Each row was made from one path, in order. Every step used is in the known rows, and no mark comes twice. Write each row's path.
In the rows, 128 means zero.
Known rows
rila > rimo: [164 104 133 111  99 123 120 136 117 133 132 144 156 141 122 136 121  91
 129 111 117 132 147 134 105 103 150 194 111 133 148  86 153 126 114 135
 129 148 124 129 139 129 119 172 109 130 154 123]
rimo > roni > nasum > papuvus: [164 103 122 131 122  91 127 113 111 114 143 132 169 149 114 174 142  78
 107 137 115 120 121  97 128 123 112 148 128 124 137 151  45 147 119 129
 110  97 100 116 116 139 146 147 102 139  90 107]
rila > rimo > tatiri > mifin > dazu: [145  92 133 110 108 110 122 133 112 141 106 110 158 139 132 122 117  93
 117 108 120 150 104 179 124 136 153 184 113 132 124 101 181 143 123 128
 120 184 113 132 128 127 116 205 123 136 144 141]
zipas > gorob > papuvus > nasum: [160 133 109 161  76 146 106 133 100 126 142 112 192 119 101 126 131  88
  72 134 112 163 163  98 129 111 153 120 122 124 104 124  66 129 124 121
 103 186 166 144 119 126 119 120 109 153 141 127]
tatiri > mifin > gegom > gorob > papuvus > nasum: [109 100 137 113  86 146 115 124 114 106 122  90 167 134 124 139 102  82
  75 138 116 146  91 144  72 173 148 143 129 126  98 203 127 144 132 134
  96 145 151 114 136 131 137 119 118 160 162 121]
rimo > rila: [168 114 127 135 101 114 120 125 108 148 138 147 145 140 114 134 113  91
 127 142 101 124 173 117 135 113 139 153 124 133 146 120 142 135 114 136
 134 134 145 125 136 133 117 142 102 135 150 123]
gegom > gorob > papuvus > nasum > lipim: [146 140 138 127  90 145 103 131 103 102 145 105 184 136 117 157  92  70
  86 122 111 139 131 125  64 140 125 115 130 116 102 135 105 122 124 126
 113 127 125  88 116 127 127 102 113 148 110 109]
tatiri > rimo > roni > nasum: [151  98 130 129 102 110 125 134 130 101 138 116 153 163 117 170 121  64
 101 132  94 137 131  82 116 117 139 148 138 117 133 101  95 190 122 128
 129 101 126  92 132 139 133 118  97 154 106 127]
lado > lipim > nasum > roni > rimo: [174 136 131 130 101 126 143 132  81 152 144 201 147 146 134 139 151 107
 159 101 127  58 180  95 124 107 122 193 109 120 125  99 134 112 129 138
 129 103  83 178 161 132 150 200 175 149 119  75]
lipim > nasum: [161 117 144 111  97 115 124 136 101 146 138 174 163 173 124 145 130 116
 126 118 130 112 154 122 180 108 143 205 109 135 143  84 146 101 117 134
 119 141 104 149 148 137 150 159 153 145 119  99]
gorob > gegom: [157 119 128 134  93 131 115 147 122 125 130 135 147 135 112 129 130 104
 103 120 118 135 167 120  85 115 127 134 127 125 139 108 115 145 117 132
 122 156 158 118 133 133 161 108 112 166 165 101]
gegom > mifin > tatiri: [136 100 128 111 130  93 119 119 137 138 131 125 169 167 110 139 117  93
 125  96 120 114 145 146  55 111 125 122 141 130 132 125 115 126 109 133
 120 179 129 112 141 140 113 124 100 135 188 113]
mifin > tatiri: [143 107 133 126 121 106 112 133 134 130 128 134 152 176 118 137 112  83
 121 130 106 119 149 135  90 109 148 166 122 128 155 116 120 133 114 133
 115 156 140 122 143 141 120 136 108 147 173 115]
mifin > tatiri > rimo > gegom > gorob: [126  84 137 102 117 119 112 126 150 107 126 100 133 164 121 167  83  77
 113 119 118 141 123 120  40 134 158 131 141 131 135 165 146 142 129 141
 116 160 147 103 158 134 105 105 125 156 179 137]
roni > rimo > tatiri: [184 105 109 138 111 131 122 134 115 161 116 141 157 118 113 135 122  89
 123 122 121  97 177 139 160 107 147 138 124 131 128 141 151 177 118 127
 133 153 101 139 133 138 116 166 114 130 152 104]
dazu > mifin: [145 129 121 117 109 109 121 148 111 131 116 121 156 156 118 153 126  84
 120 140 117 101 164 133 126 109 128 151 118 127 146 114 119 126 110 131
 147 139 167 157 139 142 121 124 139 151 165 105]
tatiri > rimo: [148 115 133 134  94 138 121 139 124 120 127 118 154 157 120 148 112  84
 111 109 113 124 177 110 136 115 148 177 127 124 138  92 157 146 121 129
 128 133 152 129 154 134 120 115 120 175 151 129]
rimo > tatiri > mifin > gegom > gorob > papuvus: [119  70 118 111  95 140 112 127 124 127 128  91 173 112 117 130 103  88
  83 119 137 134  87 173  60 162 157 142 125 123 105 190 145 163 134 134
  98 169 125 137 129 141 137 116 130 149 179 127]
rila > rimo > tatiri > mifin > gegom > gorob: [130  59 122  75 101 129 119 124 129 128 125 118 156 115 124 129 105  94
 112 121 133 136  77 184  40 148 168 173 122 130 124 177 174 158 126 139
 114 169 116 116 135 132 121 165 118 120 162 132]
nasum > papuvus: [161 121 122 141 114 124 124 115 101 130 128 138 175 137 118 154 134 100
 119 109 142 105 166 132 146 121 124 175 112 133 137 153 104  90 118 131
 106 134 125 167 144 133 131 151 130 159 143 108]
dazu > mifin > gegom > gorob > papuvus: [122 111 120  91 100 126 111 147 109 113 128  91 165 134 112 160 117  78
  99 127 131 118 123 127  65 135 139 120 132 123 129 166 125 128 121 137
 126 146 169 154 137 149 126  39 143 127 187 110]
lipim > nasum > papuvus > gorob > gegom > mifin: [157 115 128 114 107 129 133 122  95 116 157 168 191 118 104 160 175 133
 111  86 176 151 101 143 135 118 106  82 118 132 106 143  67  29 127 139
 114 173 120 157 149 133 168  77 159 146 138  96]
rimo > roni: [166  99 132 123 109  95 116 133 130 122 138 131 146 151 114 144 122  79
 111 149  99 116 129 102 125 111 137 179 124 128 129 125  99 190 112 129
 121 143 113 126 126 140 137 154 107 142 125 110]
rimo > roni > nasum: [160 100 129 123 109  86 121 126 122 124 138 128 154 170 116 166 126  69
 105 147  96 124 120  90 120 111 125 165 128 126 139 118  74 187 113 129
 123 106 107  90 111 140 144 146  92 134  95 105]
zipas > gorob > gegom: [164 119 102 140  83 131 113 144 119 134 142 139 161 124 101 125 139 114
  86 119 119 151 189 109  76 103 140 135 125 124 124 132  73 152 122 127
 114 187 170 130 129 132 149 109 128 160 162 109]
gorob > papuvus: [156 114 126 155  89 141 108 138 110 131 135 114 178 137 112 133 118  79
  97 103 122 137 152 110 126 117 138 150 118 128 125  91 121 125 124 129
 114 143 134 151 131 138 133 114 122 160 174 122]
rimo > roni > nasum > papuvus > gorob: [164 102 119 132 118 102 125 112 107 106 150 133 174 137 109 185 154  71
  96 139 125 151  77 104 137 113 109 121 116 125 121 161  17 122 121 132
 114 102 115 120 121 139 149 110 108 139  92 108]
gegom > mifin: [149 108 125 116 110 105 125 117 121 150 127 127 173 151 112 143 121 101
 121  91 133 104 166 136 106 113 113 138 133 135 123 121 132 133 109 130
 126 163 129 116 134 137 121 137 111 142 168 107]
roni > nasum > lipim > lado: [141 127 134 122 110 107 135 119 102 117 149 132 165 174 143 159 115  97
 118  93 106 119 154 123  38 112  86 212 112 116 149  47  69 124 122 127
 131 115 117  60 113 135 150 155 118 181 100  78]
gorob > papuvus > nasum > roni: [160 151 126 166  85 143 106 126  89 118 138 115 177 143 107 133 126  64
  89 131 108 131 162 112 117 125 122 119 133 115 116 126 101 118 124 125
 114 103 135 142 128 126 122 134 110 160 128 114]
lado > lipim > nasum > roni > rimo > tatiri: [176 123 120 127 106 124 141 131  82 160 146 196 149 131 131 136 150 113
 156 102 136  60 159 119 122 107 133 175 113 119 125 104 144 127 131 134
 126 124  81 183 156 134 146 204 169 136 112  79]
rila > rimo > gegom > gorob: [153  78 133  90 100 118 118 120 129 135 126 126 139 127 124 164  96  95
 126 106 137 139 114 128  51 129 148 165 121 147 134 166 161 133 122 144
 125 160 114 111 138 124 112 171 128 126 159 126]
rimo > roni > nasum > lipim: [155 113 128 119 117  94 121 120 122  96 149 129 163 174 126 176 116  73
 105 142  80 124 112  99  55 114 104 180 123 113 138  83  56 187 115 128
 121 107 100  60 112 137 142 145  98 156  85  98]
rila > rimo > tatiri > mifin > gegom: [130  62 119  94 105 131 123 124 126 123 121 121 158 120 125 118 121 101
 115 127 124 147  85 180  56 138 169 193 114 130 137 138 166 160 122 137
 110 182 125 128 142 131 119 185 111 140 178 133]
mifin > tatiri > rimo > roni > nasum: [136  93 133 122 124  97 116 135 145  91 139 110 146 180 115 167 115  57
 105 142  85 143 113  96  68 115 152 139 145 113 145 106  87 175 123 131
 122 119 129  85 139 143 121 109  87 147 132 133]
dazu > mifin > tatiri > rimo > rila: [130 119 125 117 125 107 119 152 125  98 128 112 140 157 114 153 117  66
 125 159  93 125 151 122  76 115 152 102 142 114 153  99 122 128 120 137
 154 146 189 140 150 144  93  89 119 144 186 140]
lipim > nasum > roni > rimo > tatiri > mifin: [169 119 123 125 106 124 131 127  94 151 133 181 162 154 125 132 138  97
 128 119 122  85 162 140 157 128 129 181 122 125 117 161 137 132 137 137
 134 101  59 159 154 132 136 228 176 150 119  96]
zipas > gorob > papuvus > nasum > roni: [165 147 105 168  76 143 104 126  91 127 150 119 188 126  97 128 137  79
  75 130 107 149 179  96 104 112 134 121 129 117 106 149  54 126 130 123
 107 145 145 144 124 124 116 133 125 157 129 120]
gorob > gegom > rimo > tatiri > mifin > dazu: [140  98 116 134  98 123 123 142 114 134 107 103 148 116 116 132 123 104
  96 115 132 158 151 147 141 129 135  51 141 107 115 136 119 161 122 122
 117 180 154 106 122 146 152 117 129 149 161 127]
lado > lipim: [148 117 129 138 101 122 132 132 105 145 132 149 146 141 133 137 123 104
 139 108 125  90 159 116  97 109 139 192 102 127 134  75 137 137 116 132
 116 149 145 153 143 135 147 165 129 161 154  94]

Write each row's path
[164 158 129 147  98 124 115 118  94 133 126 137 157 168 115 138 125  79
 111 152 100 109 179 129 133 122 119 149 133 120 135 153 111 135 112 126
 120  97 135 119 137 123 120 173 109 159  96  97]	papuvus > nasum > roni
[130 122 124 113 128  98 116 151 125 117 118 119 151 173 116 154 123  77
 123 149 108 106 148 142  81 108 140 134 126 122 155 110 100 122 111 133
 139 158 168 145 141 147 110 108 128 143 187 111]	dazu > mifin > tatiri
[142 104 133 130 116 120 115 134 132 109 140 124 139 158 115 137 105  77
 122 140  90 143 156 116  85 115 161 133 141 120 152 103 145 137 123 137
 131 145 158 115 156 137  99 102  97 147 174 147]	mifin > tatiri > rimo > rila
[146  89 129 119  93 129 108 120 123 134 129  99 153 124 118 167  89  84
  97 103 143 145 117 106  77 143 135 137 127 143 113 178 132 129 131 139
 111 155 125 131 129 132 127 119 140 150 176 121]	rimo > gegom > gorob > papuvus
[155 122 115 138 108 125 128 109  90 124 138 139 185 148 110 187 151  87
 104 110 145 149 115 128 149 110 106 116 106 128 130 154  48  62 122 135
 111  97 139 124 130 135 147  95 119 150 108 103]	roni > nasum > papuvus > gorob
[143 141 138 150  93 146 118 129  96  92 150 104 180 128 132 129 114  86
  92 112 108 156 136 121  60 125 111 160 119 113 110  50  79 120 124 120
 114 165 137 111 115 128 133 140 109 189 126 101]	gorob > papuvus > nasum > lipim > lado
[149  83 108 123 111 140 129 126 123 140 106 125 152 119 126 119 121  93
 112 131 115 107 134 158 112 138 152 168 121 130 116 184 153 193 125 132
 116 164 111 135 146 139 121 176 122 149 181 111]	roni > rimo > tatiri > mifin > gegom
[154 120 132 130 100 142 142 136  82 115 158 183 164 108 124 151 176 138
 128  96 170 132  96 122 114 114 125 131  94 123 115 100  77  44 130 140
 103 168 139 188 158 132 185 108 168 164 132  86]	lado > lipim > nasum > papuvus > gorob > gegom
[153 129 137 133  85 141 102 135 102 126 136 106 175 130 108 153 101  72
  87 127 129 137 139 118 122 137 144  96 135 126 103 164 127 121 124 127
 115 129 138 122 117 130 130 107 109 131 123 118]	gegom > gorob > papuvus > nasum
[153 133 130 158  86 148 106 135 101 117 131 106 180 135 110 135 119  78
  88 136 114 154 144 110 148 125 144 115 127 125 115 104 108 123 118 123
 109 146 151 138 124 130 128 125  93 158 141 121]	gorob > papuvus > nasum
[156 145 111 157  82 152 105 127 100 100 152 111 198 124 108 135 122  90
  69 131  97 168 156 104  69 112 136 131 119 115 104  97  54 130 125 121
 100 181 157 114 122 123 119 120 116 170 133 119]	zipas > gorob > papuvus > nasum > lipim
[169  90 123 112 118  98 128 117 112 103 147 142 166 131 116 168 146  74
 120 127 118 142  95 104  95 114 127 166 122 127 143 126  68 136 120 134
 121 108  90 115 117 131 131 176  94 117 100 121]	rila > rimo > roni > nasum > papuvus
[157 133 136 127  97 116 138 129  84 147 151 194 150 163 135 142 145 116
 151 104 131  68 158 111 113 110 122 210 105 120 136  80 136  98 127 136
 118 113 103 175 160 132 161 188 176 158 110  79]	lado > lipim > nasum > roni
[176 156 120 174  91 155 111 128  91 125 129 124 176 127 108 133 132  58
  98 129 103 120 182  96 136 125 119  99 138 118 108 151 102 135 128 125
 126  95 118 147 132 125 114 149 108 152 132 107]	gorob > papuvus > nasum > roni > rimo
[150 106 136 111 117  85 132 122 118  99 159 127 153 162 136 160 121  79
 112 127  90 122 112 100  30 112  87 207 123 112 136  64  38 176 121 126
 128 123  96  61 100 140 152 161 105 163  82  87]	rimo > roni > nasum > lipim > lado
[153 118 137 127 109 121 145 124  81 133 146 185 165 134 138 153 152 133
 149 101 156  85 138 116 144 118 134 204  95 127 132  87 123  64 126 136
 102 150 109 196 156 132 161 180 169 157 121  89]	lado > lipim > nasum > papuvus
[171 137 116 166  95 155 113 117  97 120 123 112 158 121 113 140 121  66
  99 129 109 138 155  91 116 135 120 101 138 126 108 174  96 138 131 132
 118 117 119 142 135 122 107 166 118 163 148 111]	gorob > papuvus > nasum > roni > rimo > gegom
[130  86 109  94 116 101 126 138 120 105 122 106 144 130 110 167 136  80
 116 165 114 121 129 108 104 110 142  95 143 108 142 163  82 180 104 132
 132 156 169 130 141 163 119  72 124 118 175 112]	dazu > mifin > gegom > rimo > roni
[158 113 102 146 103 137 130 118  91 112 142 137 179 115 100 191 160  91
  98 109 156 174 133 109 133 105 107  16 126 111 129 172  14  66 124 133
 116 102 156  99 126 144 161  49 117 144 124 106]	roni > nasum > papuvus > gorob > gegom > rimo
[176 120 117 140 100 139 114 117 108 141 131 127 146 122 112 157 111  64
 113  95 127  94 174  87  77 136 107 123 139 132 106 222 119 144 139 141
 131  89  86 138 142 128 114 152 154 141 164 102]	nasum > roni > rimo > gegom > gorob > papuvus
[163 120 130 122 100 140 127 132  89 112 157 171 177 124 108 156 170 128
 106 108 166 157 106 135 158 115 121 120 103 130 118 135  77  36 128 138
 110 156 124 167 152 134 173  87 164 157 124  98]	lipim > nasum > papuvus > gorob > gegom
[145 127 141 106 115  89 127 118 109 159 107 107 172 166 120 140 126 103
 120  73 122 115 163 143 149 121 102 143 135 138 114 106 162 124 107 125
 119 177 128 127 128 136 120 122 122 134 147 113]	gegom > mifin > dazu
[163  98 131  99 115 101 122 123 124  92 151 138 161 156 127 165 122  72
 117 129  83 146  94 110  27 107 118 183 119 117 145  66  80 172 116 133
 129 116  88  61 119 130 131 167  91 131  96 113]	rila > rimo > roni > nasum > lipim
[140 103 105 125 100 125 117 138 142 107 150 114 171 121  97 126 138 107
  87  93 121 164 171 113   5 110 139  74 153 118 113 126  71 147 127 129
 119 216 177 105 140 133 126  63 112 156 197 131]	zipas > gorob > gegom > mifin > tatiri > rimo
[165  97  92 136  87 111 121 137 119 120 152 131 160 110  93 160 146  93
  81 137 116 166 173  65  78  92 137  47 147 106 123 150   4 184 121 125
 120 153 154  80 108 146 154  90 106 125 125 115]	zipas > gorob > gegom > rimo > roni > nasum
[134 108 134 130 116 123 113 140 140 109 129 117 149 175 119 143 107  75
 115 124 102 132 156 123  88 112 160 153 132 119 148 100 138 136 120 133
 121 148 156 121 158 140 110 107 109 162 174 133]	mifin > tatiri > rimo
[166  86 117 110 104 124 115 135 116 141 131 138 161 119 115 129 121  95
 127 116 130 136 126 165  98 105 163 165 115 132 147  97 168 143 113 130
 126 175 111 132 131 132 116 180 106 120 147 128]	rila > rimo > tatiri
[143 128 138 121 109 114 131 126 111 115 149 135 156 150 143 131 112 106
 124  94 109 111 160 137  23 110  93 238 108 116 139  48  94 128 120 127
 129 158 124  99 125 135 140 168 134 192 135  83]	nasum > lipim > lado
[160 116 105 156  80 140 105 137 107 138 148 119 190 120  99 130 130  90
  80 105 120 153 176  95 110 104 148 147 114 129 113 114  76 129 129 126
 107 181 150 157 127 135 125 110 131 156 173 127]	zipas > gorob > papuvus
[152 116 142 120  97 118 139 136  92 147 143 184 150 153 137 144 138 125
 147 107 140  92 144 111 132 108 147 209  98 128 136  58 145 101 120 135
 112 154 115 169 155 135 163 175 159 153 124  88]	lado > lipim > nasum
[187 129 120 123 107 123 126 129  89 160 140 187 161 151 116 139 145  99
 138 118 127  79 179 128 171 107 129 164 125 126 132 140 142 124 128 135
 137 107  59 157 153 133 134 189 165 129 107  88]	lipim > nasum > roni > rimo > tatiri
[137 125 125 109  88 142 106 117  99 117 141 104 166 141 109 146 116  74
  88 130 120 125 130 127  57 148 132 119 143 118 117 204 128 134 125 133
 100 111 137 122 134 135 130  73 116 134 134 105]	mifin > gegom > gorob > papuvus > nasum > roni
[171 121 107 148 109 131 124 123 109 151 119 148 153 134 119 124 127  72
 119 122 111  79 183 146 112 131 119 158 128 121 117 190 124 173 134 132
 137  96  89 143 143 131 115 220 145 159 145 103]	nasum > roni > rimo > tatiri > mifin
[116  87 130 113 101 129 126 123 128 122 112 116 152 159 133 128 116 101
 102 130 108 124 123 150  81 150 138 219 112 130 131 157 136 158 121 137
 103 155 150 126 151 137 136 154 130 183 187 114]	tatiri > mifin > gegom
[182 151 100 175  81 153 110 126  91 132 142 129 186 110  97 125 142  71
  81 130 103 136 198  82 118 108 131 103 133 119  95 171  54 139 133 123
 118 138 132 147 129 123 106 141 124 146 136 114]	zipas > gorob > papuvus > nasum > roni > rimo
[114  76 117 114  98 131 131 119 125 122 111 117 151 140 127 147 115  99
 106 131 119 132 142 137 101 137 149 148 124 117 129 179 118 156 118 135
 107 141 155 107 152 149 132 137 131 163 186 120]	tatiri > mifin > gegom > rimo
[147  76 122 111 104 126 120 132 123 132 123 130 161 123 124 123 115  92
 117 121 126 139 107 176  84 130 162 181 111 129 130 116 157 149 122 133
 126 170 115 127 131 127 118 213 116 144 162 137]	rila > rimo > tatiri > mifin
[124  73 115 113 107 127 122 121 127 131 114 110 158 137 126 122 114 102
 101 135 122 130 103 184  86 147 155 188 117 127 129 158 147 173 123 133
 102 183 136 137 140 139 133 157 124 165 179 118]	rimo > tatiri > mifin > gegom
[189 120 118 143 108 129 127 128 109 155 127 156 143 120 116 131 122  83
 137 139  98 104 197  97 161 108 131 139 128 135 133 146 143 158 118 136
 148 122 120 129 141 133 107 155 105 124 156 114]	roni > rimo > rila
[149  90 131 104 102 113 116 114 128 145 121 117 135 145 122 172  85  97
 112 119 140 122 135 124  86 136 135 158 125 147 126 193 144 141 121 140
 115 151 126 113 134 130 127 145 137 149 153 108]	rimo > gegom > gorob
[149 148 132 156  94 153 107 127 101  86 140 104 188 139 121 140 108  79
  87 128  93 153 137 124  80 127 124 135 122 113 117  72  90 125 120 122
 106 149 138 106 125 126 124 119 101 177 129 112]	gorob > papuvus > nasum > lipim
[152 152 137 133 105 134 117 121 109  99 128 125 168 166 130 148 104  93
 106 151  88 133 150 142  80 120 120 159 120 117 132  90 110 137 107 122
 113 145 141  79 132 123 122 155  98 175  98  97]	papuvus > nasum > lipim
[164 100  95 145 106 149 123 123  98 112 144 132 176  70  94 159 157 107
  98 116 175 170 115 154 133 107 130  12 122 111 116 188  46  77 120 130
 110 167 154 142 134 145 149  57 128 142 156 117]	nasum > papuvus > gorob > gegom > rimo > tatiri
[166 105 111 140  92 130 123 138 111 126 140 142 137 100 103 141 126 102
 118 137 120 153 194  97 113 103 136  32 147 110 142 132  97 143 115 132
 136 140 169 100 127 145 144  86 102 132 168 122]	gorob > gegom > rimo > rila
[154 114 133 127  86 133 103 139 111 140 142 113 174 134 109 153 100  72
  95  98 134 120 150 115 106 130 137 124 126 129 108 152 136 121 130 131
 119 127 123 131 121 138 136  90 131 132 156 117]	gegom > gorob > papuvus
[136 104 135 128  85 153 111 125 123  99 127  80 152 126 118 170  86  77
  86 121 130 164 123  97  95 152 154 101 145 130 102 168 146 139 134 133
 114 149 156 114 141 124 111 102 120 165 147 141]	tatiri > rimo > gegom > gorob > papuvus > nasum
[138 103 127 115 118 109 116 135 142 119 135 122 158 143 105 127 131 104
 112  99 123 138 146 139  12 119 119  76 149 123 130 121  96 136 115 133
 122 190 150 103 133 138 142  85  97 148 199 108]	gorob > gegom > mifin > tatiri
[122 110 123  76 109 110 119 141 113 125 120 106 150 150 118 168 117  86
 114 141 130  99 133 142  72 132 138 143 130 126 141 177 136 135 112 138
 131 141 168 141 143 148 124  67 141 125 170  99]	dazu > mifin > gegom > gorob
[115 100 129  90 124 108 115 145 139  98 116  88 133 158 120 183  95  72
 116 136 123 121 119 125  41 135 148 105 145 126 140 164 122 128 125 141
 142 158 171 130 153 141  98  90 147 150 191 130]	dazu > mifin > tatiri > rimo > gegom > gorob
[146 111 132 120 108 115 125 128 130  77 149 114 161 169 127 178 113  65
 101 127  78 135 130  87  61 119 120 162 135 106 133  70  83 191 123 128
 129 101 116  60 131 134 132 115 103 171  96 119]	tatiri > rimo > roni > nasum > lipim
[142  85 103 140  90 150 119 140 117 120 133 124 159  91 100 145 140  96
  88 132 150 187 100 160 109 112 140  12 122 110 104 169  64 125 124 131
 125 173 173 103 133 145 155  78 125 157 176 122]	papuvus > gorob > gegom > rimo > tatiri > mifin
